(in the rows, 128 means zero)
Known rows, with every way that one mark hangs from another:
K600{K437{K964}}: [102 135 168 115 119 116 139 140 138 136 147 128 113 119 130 136 114 127
 130 120]
K727{K533 K964{K914}}: [167 194 141 121 176 155 190 126 120 182 124 151 151 157 173 142 185 160
 164 159]
K888{K964{K914}}: [135 132 121 148 129 141 148 145 140 153 132 126 180 138 163 138 136 131
 149 129]
K533{K888{K964}}: [148  98  93 143 117 123 105 142 150 138 133 130 172 102 119 143 124 135
 120 157]
K888{K964}: [123 105 111 153 124 129 118 139 138 132 115 125 167 126 149 140 125 130
 127 141]
K600{K437{K964{K302 K914{K533}}}}: [111 191 158 125 114 148 208 148 155 167 129 162 137 111 178 118 112 131
 164 118]
K600{K437{K964{K302}}}: [125 154 148 124  98 125 161 144 141 133 140 154 141 112 134 137  88 141
 143 123]
K437{K964{K533{K888}}}: [111 112 120  80 101 133 102 148 138 131 173 120 140 112 107 126 102 129
 122 133]
K302{K533{K437 K888{K964}}}: [116  95   4 165 122 114 114 141 148 126 125 103 171 110 115 152 139  97
 129 149]
K914{K533{K888{K964{K302}}}}: [144 128  69 158 107 143 152 143 161 149  99 161 179  84 153 127 112 134
 132 167]
K914{K533{K437 K888}}: [115 125  57 120 138 132 128 130 144 139 103 109 122  92 133 119 141 100
 103 146]
K302{K533}: [104 131  92 151 126 119 144 130 134 123 138 136 119 140 121 131 141 109
 153 123]
K302{K533{K888{K964}}}: [126 105  58 168 113 116 122 144 155 134 142 137 161 113 110 147 138 116
 144 153]
K533{K437{K964{K302}}}: [104 111  71 113  96 126 127 130 124 107 107 123 152 108 139 124  89 111
 111 120]
K727{K888{K964}}: [145 126  99 151 119 121 123 144 111 125 120 147 148 113 155 144 149 134
 123 155]
K964{K302 K914{K533{K437}}}: [124 174  65 138 132 158 192 133 136 152  94 129 161 122 180 112 128 109
 146 123]
K964{K302{K533{K437 K888}} K914}: [150 165  12 149 108 137 176 140 141 139 143 130 175 118 115 136 126 108
 169 128]
K600{K437{K964{K302 K533 K914}}}: [122 191 155 105 103 157 196 164 142 162 178 139 175 141 156 133  88 147
 182 108]
K727{K964}: [146 142 125 134 148 139 142 129 132 146 131 145 139 140 145 149 156 150
 137 142]
K727{K533 K888{K964}}: [158 152 106 142 140 122 140 134  96 141  97 150 143 120 171 140 166 144
 127 181]
K533{K437 K888{K964{K302}}}: [159 112  20 154 103 130 123 142 143 126 109 120 206  92 129 146  98 125
 120 159]
K533{K437 K888{K964}}: [139  93  39 145 125 124 100 140 141 129 116  96 179  99 124 146 124 114
 104 155]

Rows:
[168 181  59 170 116 134 186 139 112 132 136 202 141 132 150 155 167 144
 170 153] -> K727{K888 K964{K302{K533}}}
[120 142  14 182 116 142 180 147 140 139 115 125 207 141 164 145 125 105
 172 126] -> K888{K964{K302{K533{K437}} K914}}
[125 123  17 161 127 129 144 151 150 145 138 103 185 123 132 149 150  97
 153 137] -> K302{K533{K437 K888{K964{K914}}}}
[128 159 117 106  95 149 169 143 156 156 129 168 143  87 150 107 110 131
 142 133] -> K437{K964{K302 K914{K533{K888}}}}
[131 149  43 147 119 166 170 158 133 149 133 104 237 148 176 140 101 124
 163 128] -> K888{K964{K302 K533{K437} K914}}
[133 181 160 121 101 139 191 150 144 156 155 153 154 122 149 132  97 143
 168 112] -> K600{K437{K964{K302 K914}}}
[152 143  32 116 108 147 140 145 134 131 147 108 193 113 113 133  90 128
 135 140] -> K964{K302 K533{K437 K888}}
[113 115   4 187 111 127 151 141 137 115 103 124 195 133 151 147 113 102
 149 138] -> K888{K964{K302{K533{K437}}}}
[102 157 114 149  94 119 175 144 147 129 150 161 134 123 128 141 102 123
 169 117] -> K600{K437{K964{K302{K533}}}}
[ 61  98  57 127 115 110 118 129 128 104 122 107 115 128 129 130 131  81
 124 110] -> K302{K533{K437{K964}}}
[122 111  90 147 131 133 127 143 159 153 107 138 153  91 148 129 137 126
 117 163] -> K914{K533{K888{K964}}}
[ 92 144 162 100 121 133 145 156 139 143 175 116 136 137 136 136 103 131
 145 119] -> K600{K437{K964{K533}}}
[121 121  70 127  74 116 138 138 147 119 147 170 138  97  98 129  99 119
 147 132] -> K437{K964{K302{K533{K888}}}}
[134 164 120 117 135 147 162 138 153 168 134 141 129 104 140 114 150 125
 142 138] -> K964{K914{K533{K888}}}
[115 144 148  88 112 129 131 159 149 151 190 118 140 112 107 140 101 137
 138 134] -> K600{K437{K964{K533{K888}}}}
[ 95 126  50 111 111 120 132 141 140 131 153 111 132 114 113 131 139  90
 141 113] -> K302{K533{K437{K964{K914}} K888}}
[133 151  65 183 106 142 186 146 147 146 135 159 199 140 159 141 124 123
 189 128] -> K888{K964{K302{K533} K914}}
[148 183 113 121 111 169 187 150 131 154 162 140 191 150 151 124 102 146
 181 118] -> K964{K302 K533 K914}
[170 136  31 149 106 145 152 150 146 149 124 118 220 105 142 144 107 128
 140 147] -> K533{K437 K888{K964{K302 K914}}}
[ 85 174 178 113 136 141 185 148 153 171 136 138 110 119 173 120 139 122
 149 113] -> K600{K437{K964{K914{K533}}}}
[112 183 127 142  99 130 204 151 150 148 162 162 145 134 142 138 114 126
 193 108] -> K600{K437{K964{K302{K533} K914}}}
[131 161  97 163 122 160 190 147 153 163  99 159 189 121 198 120 124 134
 162 139] -> K888{K964{K302 K914{K533}}}
[ 83 104  72  96 123 123 108 132 145 129 105 109 112  80 135 115 126  95
  89 138] -> K914{K533{K437{K964} K888}}
[159 125  99 138 136 127 126 132 135 154 109 128 166 107 131 141 141 145
 125 186] -> K727{K533{K888{K964}}}
[126 151 134 109  91 141 162 140 133 136 137 155 155 120 150 117 100 135
 152 110] -> K437{K964{K302 K914}}
[128 155  66 118 146 146 158 135 144 161 120 107 136 103 148 116 152 103
 128 135] -> K964{K914{K533{K437 K888}}}
[144 136  58  96 109 125 133 123 120 129 100 128 154  91 124 122 105 127
 112 162] -> K727{K533{K437{K964{K302}} K888}}
[145 168  63 122 165 156 171 138 150 178 118 128 148 114 163 137 180 126
 135 150] -> K727{K964{K914{K533{K437 K888}}}}
